Known rows, with every step that occurs
zokogas/zogerek/tipa/bodaf: [-12 -11   5  12 -21  -4  11 -27 -16 -20  -9  25  11 -16   3  -4   7 -27
  31  18   7   2  15  39  -8   3 -21  11 -21  40 -38  19  31  48  11  -3
 -32 -19  34  14  22  -6 -24   9]
zokogas/zogerek/tipa: [ -2 -28  -2  19 -20  -1   9 -39 -24 -21  -1  32   2 -29  18  -3  16 -17
  22   2   9  14 -13  54  -2   3 -15  21 -25  30 -36  22  18  38  12  -8
 -22  -4  57  14  20 -15 -32  26]
sagi/bodaf: [-11 -19  13  -5 -22 -23  20 -34 -32  10  -3  33  -9 -54 -17  20  14 -49
  41  36  24  15  38  36  20 -28 -20  -4 -56  25 -22  24 -14  24  -1  -1
  -1   3  20   2   0  -5 -25  -4]
sagi/bodaf/vasul: [-20 -27 -14 -19  -4 -20  15 -40 -49  17  -1  29 -20 -54  -3   0  21 -46
  38  33  46  19  43  27  23 -33  -9 -38 -35  52 -21  22   4  18 -12   4
   0   8  17  18  13  -8 -23  -1]
vofo/vasul: [ -4 -15 -33 -19 -41 -17  32 -27 -42  -7   2  33  11 -23   3   0  20 -25
  53  27  32  14  31  33  13 -41  -3  -9 -18  30  -8  39 -10  41   9  19
   5  18  21  27   2 -36 -29  14]
tipa/bodaf/zokogas/zogerek: [-12 -16  12  18 -24 -20   3 -19 -26  -3   1  26  -6  -6  13 -13  20  -8
  26  47  19  24  15  17   8  13 -14  -7 -29  26 -39  12  12  59   7 -11
 -11  14  22  13  19 -26 -22  16]
zokogas/zogerek/lupipu: [  9 -34   7  13  -4  -6   2 -20 -33 -27  -5  45 -17 -46  30  -6  12 -12
  28  21  11  18   3  64  13  -4 -15  13 -18  19 -40  29 -19  60  -1   6
   1  -4  39  29  12 -30 -35  19]
lupipu/zogerek/tipa/bodaf/zokogas: [ -1   6  -6   9 -16 -35  20 -32 -31   1  -8  33  21 -10  -6  -1  21 -26
  22  35   3   3  21  14  -1 -14   3 -10 -15  24 -36  16   1  50   3   1
 -26  -7  27   3   7 -34  -9   3]
togef/lupipu: [ 15  -7 -14 -11 -13 -10  34 -30 -19  15  10  25  -8 -29   1   8   2 -33
  21  11  13   2  32  50  17 -34  -4   4 -26  15 -35  41 -57  45  -8 -14
  -1 -24  26  14  24 -35 -31   4]
lupipu/zogerek/tipa/bodaf: [ -7   5  -5   4 -16 -15   9 -28 -21 -22 -15  29  14  -7 -12   4   7 -42
  35  22  -4 -11  23  34 -14 -11  -7  15  -9  29 -34  21  14  40   8   6
 -23 -24  27  14   3 -16 -21   1]
firi/bodaf: [ -7 -17   5  10  -1  -1  14 -28 -29  -4  11  32 -11 -21  -4  22   2 -63
  36  11  32  14  29  53  28 -18 -37 -10 -50  28 -25  24 -17  30  -6  -7
   3   3  24  15   1 -14 -42  -3]
lupipu/zogerek/firi/bodaf/zokogas: [ -9  -2  11  17  -8 -27  13 -18 -42  -3  18  22   6 -24 -14   4  12 -32
  23  38  14  11   6  14  19 -12 -10 -20 -33  20 -32  10 -27  29 -22  -9
  -1  17  17  -3  -9 -39 -32   6]
bodaf/firi: [ 18 -14 -18   5 -21 -27  11 -21 -43   3   2  29   2 -16   5   1  18 -20
  22  26  30  26  31  30  18 -20 -26 -22 -37  38 -38  13 -30  36  18  -5
  28   6  31  -8   3 -34 -32  21]
togef/lupipu/zogerek/tipa/bodaf/zokogas: [  3  14 -11   2 -16 -33  30 -33 -24   4   0  32  16 -12  -2   0  16 -21
  15  34  -4  -2  25  16   1 -18   8  -7 -12  19 -43  19 -15  53  -6 -10
 -36 -20  24   2  16 -36  -7   2]
tipa/bodaf/lupipu/zogerek: [-13  18 -12  -1   3 -26   7 -16 -14   3  -6  26 -10  11  -1  -7  11 -51
  27  47  -1   6  35  33  -2 -22  -9   7  -1  14 -42   6  -7  52  11  16
   0  -5  23  10  -3 -36 -14 -10]
zokogas/zogerek/tipa/bodaf/vasul/dito: [-21 -16 -25  -6 -16   8   0 -32 -39  -3   1  -3  16  -9   3 -28  21 -17
  24  21  35  18  18  19  -7   7  -6 -14 -20  70 -31   4  27   5   0  29
 -18  -4  22  39  35 -13 -34   8]
togef/vasul/dito: [ -4  -7 -20 -13 -16  11  17 -32 -50  10  15   3  17 -20 -16  -9  28  -9
  34  24  33  18  39  34   8 -23  -7  11 -34  42 -10  18 -24   8  -7  46
  -1   1   2  40  35 -48 -37  16]
firi/bodaf/sagi: [ -3  -4 -13  -3  14  -4  25 -51 -31 -22   2  18 -24  -4   1  11   3 -53
  38  16  25  15  30  31  21 -20 -21 -20 -50  29 -14  14   3  15  -7  -1
   5   0  54  21  19  -3 -28   5]
zokogas/zogerek/firi/bodaf/tipa: [-14 -19   9  30   1   5 -14 -17  -7 -15  20   7 -23 -13  13  -3  12 -28
  18  13  28  32 -11  50   6   7 -43  -1 -23  44 -29  11  -3  29 -12 -16
 -14  18  56  -6   5 -27 -36   8]
sagi/bodaf/lupipu: [-17   0  -3  -7   0 -26  37 -33 -16  39   9  32 -10 -42   4   4  17 -55
  18  36  22  26  45  44  28 -39 -32 -14 -38  30 -38  10 -16  45   6  11
 -11   2  34 -10  14 -17  -6 -15]
bodaf/lupipu/zogerek/tipa: [ -2   6 -23   7  -1 -18  20 -42 -19  -4  -3  36   5 -14  10  -1  17 -41
  16  10  -7   8   2  52  -4 -23  -6  17  -3  17 -41  13  -2  40  12  11
 -20 -11  56   4   3 -34 -15   6]
bodaf/sagi/zogerek/vasul: [ 13 -17  -2  -9  -8 -10  29 -15 -34 -70  -6  17 -18 -16   9 -25  16 -10
  29  46   2  13  11  16  33 -30  19 -18 -26  39   7  18  17  45 -15  23
  -8  -3  34  19  10 -15  -4  17]
zokogas/zogerek/vasul: [  7 -38   9   8 -20  -6  22  -4 -24 -46  -3  23 -15 -18   7 -29  12 -10
  23  41   9  18   0  38  29 -10   1  -2 -15  40 -21  18  13  58  -2   9
 -11   6  20  17   4 -38 -17  24]
zogerek/firi/bodaf/zokogas: [ -7 -10  11  15  -8 -24  23 -22 -43   9  21  21  16 -35 -12   6  12 -33
  20  27  24  16  14  19  27 -18 -18 -31 -43  30 -28  17 -29  34 -19 -11
  -2  14  20  -6   3 -36 -31   5]
firi/bodaf/lupipu/zogerek: [-14  13  -8   9  13 -17   5 -24 -17   0   8  33 -27   5   6   4   9 -61
  23  38   7  15  23  47  13 -21 -21   5 -14   8 -42   3 -16  38   3   7
   3   7  31   9  -9 -33 -25  -9]
zogerek/vasul/dito: [  9 -22 -12  -4 -25  -2  26 -12 -35 -23   0   1  25 -12 -19 -28  21 -18
  23  25  20  14  15  29  19 -18   5  -8 -28  52 -11  14 -17  21  -3  46
  -2  -1  12  23   8 -44 -24   8]
vofo/vasul/dito: [ -7  -9 -37 -18 -46  -3  23 -27 -44  -3   6   6  30  -9  -7 -11  25 -17
  44  25  36  19  24  24   4 -22   1  -3 -27  42  -9  20 -16   9   8  44
   6  17  15  37   9 -37 -39  10]

Rows
[ -2   3 -18 -15   0 -15  25 -42 -27 -18 -15  12  -4   1  -7  -3   5 -40
  40  26  15   4  44  14   3 -22  -6 -20 -33  37 -15  19  12  33   4  11
   3 -16  44  21  26  -7 -15   6] -> tipa/bodaf/sagi
[-17   7 -11   6   0 -12  28 -28  -4  16   3  25   6 -12  21 -13  11 -37
   9  23   9  14  26  45   5 -15 -32  -2 -11  41 -49   9  20  65  18   9
 -36 -17  44   0  33 -17  -7  -5] -> zokogas/zogerek/tipa/bodaf/lupipu
[-28 -31  -3   0   6   3  -1 -20 -48  -7  21  11 -20 -38   6 -13   5 -35
  28  21  44  17  11  29  18  -9 -23 -35 -25  59 -30  15  13  17 -27  -7
   0  13  18  23  15 -11 -46  12] -> zokogas/zogerek/firi/bodaf/vasul
[  5  -6  -8  11 -28 -19   6 -20 -29 -16  -3  25   7 -11  11  -9  11  -9
  17  30  16  16  20  24   1   2 -32  -9 -25  49 -51   3  16  40  21 -12
 -13 -12  34  -9  14 -13 -24  22] -> zokogas/zogerek/tipa/bodaf/firi
[ -1   5 -23 -10   0 -12  32 -52 -24 -25 -15  14   7  -5  -2  -2   6 -35
  33  13   7  -1  31  21  -3 -20  -5 -11 -29  43 -18  19  26  28   4  10
 -18 -26  60  18  31  -1 -10   9] -> zogerek/tipa/bodaf/sagi
[  5 -21  11  14  -7 -18   9 -17 -31 -17  -5  43  -6 -39  26  -8  15  -4
  23  37   9  17  13  42  13  -1 -10  -3 -16  24 -45  21 -12  70  -4   3
 -16  -5  30  20  17 -33 -21  14] -> tipa/bodaf/zokogas/zogerek/lupipu
[-23 -11 -18  -7  -5   5  -7 -22 -51  -7  16  -9   7 -15 -17 -18  13 -34
  27  25  35  13  11  18   3  -4  -3 -19 -24  56 -24   0  -6 -18 -24  31
  10  10  10  33   7 -27 -50   2] -> lupipu/zogerek/firi/bodaf/vasul/dito
[ -4 -21   4  11 -21   1  18  -9 -31 -30  15   2   6  -4  -4 -30  19  -7
  15  42  21  26   2  20  26   7  -4 -11 -35  50 -24  -6   5  22 -10  29
 -20  16  12  20  10 -38 -25  11] -> firi/bodaf/zokogas/zogerek/vasul/dito
[  3  -7 -14   9 -14 -16   9 -40 -29 -25 -10  37   7 -18  -1   8  17 -37
  28   8  -5   0  -4  49 -11 -14   2  23 -11  15 -32  24  -2  28   7   4
 -11  -9  50  12  -4 -28 -29  14] -> lupipu/zogerek/tipa
[  2  -3  -7 -13 -20   4  20 -13 -31 -54  -2 -10  12   2  -9 -36  17  -7
  27  47   9  12  18   2  15 -11  16 -11 -31  56   1   2  16  16 -11  48
 -14  -9  16  29  20 -13 -14   6] -> tipa/bodaf/sagi/zogerek/vasul/dito
[  1  -3  -7   9 -18 -33  32 -35 -31  13  -5  33  29 -22  -2   2  22 -25
  22  25  14   7  28  17   8 -17  -5 -21 -25  36 -32  23  -3  57   5  -1
 -29  -9  31   0  18 -29  -7   3] -> zogerek/tipa/bodaf/zokogas
[ 14  16 -19  -2 -22 -26  14 -21 -25 -15  -2  26   3  -6   1  -4   3 -17
  14  31   2   1  27  25  -2 -16 -17  -4 -12  33 -54   5 -12  35  10 -14
 -15 -28  26 -10   9 -24 -20  13] -> togef/lupipu/zogerek/tipa/bodaf/firi
[ -2  12  -7  -2 -14 -14  18 -28 -13 -17  -8  27   9 -11  -9   2   0 -38
  28  21  -9 -16  25  36 -13 -17  -3  19  -6  22 -40  23  -1  42   0  -4
 -33 -38  25  13  11 -18 -21   0] -> togef/lupipu/zogerek/tipa/bodaf
[-15 -13  25  11 -10   2   1  -8 -36 -32  22  11  -3 -41 -10   9  -2 -38
  31  24  20   7   6  31  22 -13 -29  -9 -48  32 -16  20  -9  19 -27  -8
   3   1  16   6  -2   0 -51   4] -> sagi/zogerek/firi/bodaf
[-18  -4 -34 -12 -13  -1  -2 -32 -43  -5  -5   1  19  -3 -10 -24  23 -30
  26  23  27   8  23  17 -12  -4   6 -11 -10  60 -26   4  15  -1  -4  37
 -12  -8  18  38  18 -23 -32   0] -> lupipu/zogerek/tipa/bodaf/vasul/dito
[-15 -15  21  15 -30 -18   4  -2 -34  -9  12   0  19 -32 -12 -23  11   1
  21  40  10  10  -2   7   2   2  -9  -9 -22  37 -35  14   0  42 -13  -7
  -1   7  16  -1  11 -31 -34  24] -> tipa/bodaf/zokogas/zogerek/firi
[ 11   2  -8   7 -27 -20   7 -19 -34 -22  -3  26  10 -15  11  -4  14 -12
  20  32  15  13  27  18   6 -10 -24 -14 -32  48 -37   6  10  39  15  -6
 -11 -18  29  -9  12  -5 -21  15] -> sagi/zogerek/tipa/bodaf/firi
[-21 -21  27  20 -10   5   1  -9 -29 -23  24  11  -8 -34  -8   2  -5 -35
  28  22  22  11  -3  39  15   1 -37  -2 -42  33 -34  13  -1  21 -19 -16
   1   8  21   7   2 -11 -54  12] -> zokogas/zogerek/firi/bodaf
[ -7  10 -17   1   3 -25   7 -23 -20   5  -2  31 -15   3   5  -5  18 -48
  22  38   4  15  21  43   5 -24  -7   8  -4   5 -40  10 -21  48  11  16
  13   6  34  10  -6 -45 -21  -1] -> bodaf/lupipu/zogerek
[ -4   4   0  -9  -7  -8   4 -32 -31 -45  -8  15 -18  -3  11  -3  14 -22
  40  42  10  12  29   6   9 -14   2  -8 -42  28  -1  17  21  35  -6   9
   1 -10  41  26  23  14 -20   7] -> tipa/bodaf/sagi/zogerek
[-20 -22 -21  -6  -4  -5   7 -34 -37  -4  -6  21  -6 -23  14 -19  15 -28
  28  19  32   7  25  28   0  -8  -9 -24  -6  66 -33  20  41  36  -2   3
 -24  -9  29  29  30  -9 -22   9] -> zokogas/zogerek/tipa/bodaf/vasul
[-10  10 -19  -1   3 -17  40 -31  -9  27   0  27  19 -16  11  -7  13 -50
  12  16  12   9  39  44   7 -31 -30  -9 -12  44 -44  16   6  64  18  17
 -31 -25  43  -3  27 -22  -2 -11] -> zogerek/tipa/bodaf/lupipu
[ -9 -20   9  20 -25 -18  20 -45 -27  -9   4  37   1 -43  15   2  24 -11
  18  23   8  22  -9  35   5   2 -11   6 -36  27 -39  12  20  35   4 -16
 -39   5  51  -1  18 -13 -18  19] -> sagi/bodaf/zokogas/zogerek/tipa
[-10   9 -16  13   8 -14  20 -40 -17 -10   5  38  -4 -13  12   6  10 -52
  14  10  -2   6   1  56   1 -20 -18  14 -11  19 -42   8   4  33   5   4
 -27 -10  53   3   2 -23 -20  -1] -> firi/bodaf/lupipu/zogerek/tipa
[ -4 -15  -5  23  10  -2  -1 -34  -6   0  10  26 -27  -3  15  14  18 -48
  23   5  37  33  14  62  14  -9 -44  -8 -29  40 -24  19 -14  36   1 -10
 -15  15  60  -1   4 -28 -25  -5] -> firi/bodaf/tipa
[  8 -15   5  -5   2  -4  28 -17 -30 -74   3  18 -27 -16   8 -18   9 -21
  29  46   5  14  12  18  39 -26   8 -21 -34  41   7  12  23  39 -21  15
 -16  -2  30  18   8  -5  -9  11] -> firi/bodaf/sagi/zogerek/vasul
[ 12 -18  -3  -3 -14 -21  19  -3 -30 -50 -12  28 -12  -8 -14 -22  12 -28
  31  46  -4   2   9  32  19 -29  18   1  -1  26 -15  18  -8  48  -7  22
   0   1  13  15 -20 -50 -13  12] -> lupipu/zogerek/vasul
[-13   4  -1   1  -8 -23   8  -6 -29  -4   9   5  11 -24 -17 -17   7 -31
  19  34  -2   3   2  28  -4 -27  -3   4  -4  21 -36  14 -28  33 -10  14
  18  -1  24  -4  -9 -47 -30   9] -> bodaf/lupipu/zogerek/firi
[ -7  -4   3   5 -21  -7  11 -26 -24 -27 -10  26  16 -22   2   4  11 -30
  33  20   7  -3  23  28  -3 -12 -11   6 -28  39 -21  27  23  47   4   4
 -29 -27  30  14  19   5 -21   1] -> sagi/zogerek/tipa/bodaf
[-18  12   2  -2  -9 -22   9   0 -25  -5   4   2  17 -19 -21 -19   5 -32
  20  39  -5  -2  13  20  -7 -24  -7   2   0  26 -38   9 -18  38 -11  14
   9  -9  15  -3  -7 -39 -28   3] -> tipa/bodaf/lupipu/zogerek/firi
[-18   2  -1   6  12 -11  31 -18 -19  25  26  16   2 -31   2  -3   2 -56
  10  19  24  17  24  47  26 -33 -42 -20 -29  37 -39  11 -22  43  -9   7
  -5  -3  32  -8  11 -26 -26  -8] -> zogerek/firi/bodaf/lupipu
[-20   8  10  -3 -12 -27  10  -8 -27  -1  10   8   6 -40 -22 -11   8 -34
  21  43  -5   4   8  23   0 -29  -7   4 -13  19 -35   6 -20  24 -15  10
   8   1  18 -11 -12 -34 -28   2] -> sagi/bodaf/lupipu/zogerek/firi
